In the rows, 128 means zero.
Known rows, with every way that one mark hangs from another
F[C]: [122 117 120 167  97 155 117 128 107 127  87 141 121 123 134 151  83 143
 154 169 162 123 165  98 110 119 135]
X[C[Z] N]: [135  72 119 160 105 148 111 160 142 174 121 107  85 158 135 142  99 107
 185 151 149 116 144  89 124 113 154]
F[G[X] W]: [137 115 141 147 119 150 104 132  94 140  33 128 134 157 146 156  84 163
 167 149 143  83 174  89 133 143 122]
C[A[G] X[N] Z]: [155  80 177 163 151 144  80 143 102 144 140 122  84 138 141 168 103 143
 169 146 162 107 152  62 134 105 163]
F[C[Z] G W]: [ 99 129 141 179 116 140 115 164 109 127  66 143 133 139 167 151  75 157
 153 154 166 105 214  90 100 153 142]
N[L X[C]]: [154  69 146 146  97 159 128 120  96 145  77 109 119 170 130 152  70 140
 149 174 161 151 105  74 130  99 143]
C[A X]: [159  99 171 158 155 164  94 105  93 145 108 154  94 129 139 176  87 152
 168 164 140 120 132  93 152  91 137]
F[C G W]: [ 98 142 124 169  97 152 127 134  99 127  44 119 138 139 170 136  83 162
 158 158 158 100 203  88  95 145 137]
N[X]: [151 107 149 158 118 158 104 119  85 122  93 129 102 152 123 174  75 154
 134 158 149 108 131 118 139  98 126]
A[G[X[C N]]]: [149  70 112 137  71 155 114 137 120 159  74  80 111 164 125 131 121 127
 186 162 156  96 119  54 116 121 155]
G[F X[N]]: [150  81 118 126 109 135 108 111 116 184  88 108 100 158 121 140 106 137
 169 145 139  93 158  94 162 104 134]
F[C W]: [123 130 124 151 103 170 123 139 102 122  55 129 129 128 163 149  74 140
 155 181 144 100 176  75 100 143 129]
F[C G[X] W]: [119 124 136 144  97 150 109 134 100 125  29 134 157 143 155 137  83 167
 162 169 157  94 194  76 112 154 137]
X[C[Z] N[L]]: [141  46 128 149 106 145 120 155 136 175 114 100  97 162 137 137  84 111
 179 156 169 150 144  70 125 119 156]
C[A[G] X[N[L]]]: [158  70 170 136 131 144 105 108  85 142 109  81  96 143 147 152  93 155
 168 150 173 141 137  47 126 100 161]
X[N]: [137  95 112 150 105 151 107 128 118 156 105  84  90 142 133 147  97 128
 167 145 147 104 153 111 129 106 134]
G[F[C W] X[N]]: [133  95 113 112  93 149 122 127 115 159  49 100 125 152 155 115  96 135
 160 175 130  81 191  51 127 135 139]
A[G[F X[N]]]: [145  86 114 135  98 130 114 114 103 173  82  89 104 158 124 147 122 147
 165 136 155  84 158  71 139 112 145]
C[A X[N] Z]: [159  71 178 148 164 147  77 139 115 156 147 136  76 136 139 162  89 133
 174 153 143 116 155  90 157  95 151]
A[G[X]]: [157 101 134 154 106 148 100 123  84 129  73 132 125 142 114 178 100 153
 160 154 164  94 140  77 127 132 130]
N[X[C[A]]]: [156  98 161 145 121 177 114 112 100 144  89 113  95 147 138 155 101 143
 157 179 125 129 110  90 141  72 140]
L[N[X[C]]]: [156  82 149 149  85 170 122 147  91 164  93 113 101 182 141 140  99 128
 150 166 156 111 115  87 135 107 131]
X[N[L[G[F]]]]: [163  66 113 145 118 127 116 118  97 181  87  69  97 146 145 139  95 152
 163 130 176 130 173  89 135  85 138]
C[X]: [153  94 146 162 133 149  99 120 100 146 108 162 104 143 130 178  74 144
 169 157 159 107 127 102 139 113 135]
G[X]: [160  90 133 142 121 153  99 121 100 145  82 149 120 143 109 173  86 143
 166 161 148 103 145 100 150 120 123]
L[C G]: [168  99 114 183 127 192 100 130  85 145  90 110 100 123 132 170 111 170
 157 160 166 103 146 105 127  94 129]

Rows
[135 100 130 152  91 164 119 123 116 161  96  56  80 143 150 131 132 131
 185 155 140 114 131  58 111  87 160]
X[C[A[G]] N]
[158  58 127 133  95 175 111 123  87 145  86  66 122 154 119 137 116 164
 154 167 171 127 141  43 130 125 152]
A[G[X[N[L[C]]]]]
[141 102 155 179 125 159 113 143 109 155 107 128  90 138 143 168 114 134
 172 154 154 130 137  62 118 102 155]
X[C[A[G] Z]]
[158  88 149 128 113 154  92 114  96 141  90  81 101 135 129 149 120 150
 168 153 141 105 155  61 140 102 145]
C[A[G[X[N]]]]
[185  81 146 165 116 198  93 146  54 147 102  96 101 158 139 154 116 172
 130 162 175  94 146  99 139  88 124]
L[C G N[X]]
[147  76 130 151 124 187 102 124 109 161 124 103  86 145 132 147 107 146
 171 167 147  99 125  94 141 105 150]
L[C[X[N]]]
[162  71 165 147 141 159  94 140 121 165 104 164 101 140 121 161 100 130
 183 178 133 134 137  71 163 105 144]
G[X[C[A Z]]]
[179  74 111 148 111 148 109 121 110 185  60 134 116 149 125 150 111 146
 183 160 154 101 134  81 148  92 136]
L[G[F X[C]]]
[150 101 118 123 101 147 114 126  95 167  49  74 108 165 154 144 110 142
 158 147 138  61 167  46 125 131 133]
A[G[F[W] X[N]]]
[141 104 149 134 124 145 111  91 105 158  77 148 121 120 131 140 105 160
 154 173 132 128 178  76 156  94 142]
G[F[C[A]] X]
[146 105 184 153 159 164  93 151 102 125  97 178 115 126 168 164  65 140
 158 193 141 115 176  57 126 133 145]
F[C[A X Z] W]
[145  56 132 158 130 171 111 145 113 163 129  91  96 150 130 147  97 140
 154 159 168 148 163  80 138 115 149]
X[N[L[C[Z]]]]
[157  68 171 152 165 184  84 136 113 163 153 121  73 136 138 155 110 146
 169 170 140 117 148  79 159  91 157]
L[C[A X[N] Z]]
[124 117 137 165 122 159 112 165 112 124  81 153 122 134 159 160  67 133
 147 177 149 106 192  75 105 153 133]
F[C[Z] W]
[130 136 147 143 126 181 118 122  96 122  66 120 114 115 170 146  86 143
 155 185 126 114 182  67 111 117 131]
F[C[A] W]
[163  61 170 128 143 152  99 108  99 154 115  97  92 144 143 148  79 146
 174 161 153 152 141  67 149  88 150]
C[A X[N[L]]]
[136  87 145 165 113 154 107 150 124 164 120  83  80 144 149 145 124 122
 181 154 148 123 145  57 118  99 165]
X[C[A[G] Z] N]
[138 121 157 179 146 136 115 121  92 167 110 136  86 128 141 181 116 153
 152 133 153 119 175  83 138  94 146]
C[A[G[F]] Z]
[142  68 115 146 108 182 124 118 100 157 106  64  97 146 134 135 103 148
 154 161 159 140 145  83 133 105 141]
X[N[L[C]]]
[114 108 128 178 121 127 123 138 117 161 104 164 112 131 135 156  87 137
 146 154 162 123 194  99 127 117 147]
G[F[C[Z]]]
[104  96 134 162  95 131 105 130 118 143 100 115 126 144 149 120  93 161
 174 147 178 109 177  99 114 122 169]
F[C[X[N]] G]
[160  76 173 136 117 170 119 105  92 142  80 104 106 155 138 149  80 149
 151 181 142 167 109  67 140  77 145]
N[L X[C[A]]]
[163  38 143 135 130 167  99 149 108 162 119 107 114 157 113 148  96 145
 157 171 162 139 159  66 156 125 147]
G[X[N[L[C[Z]]]]]
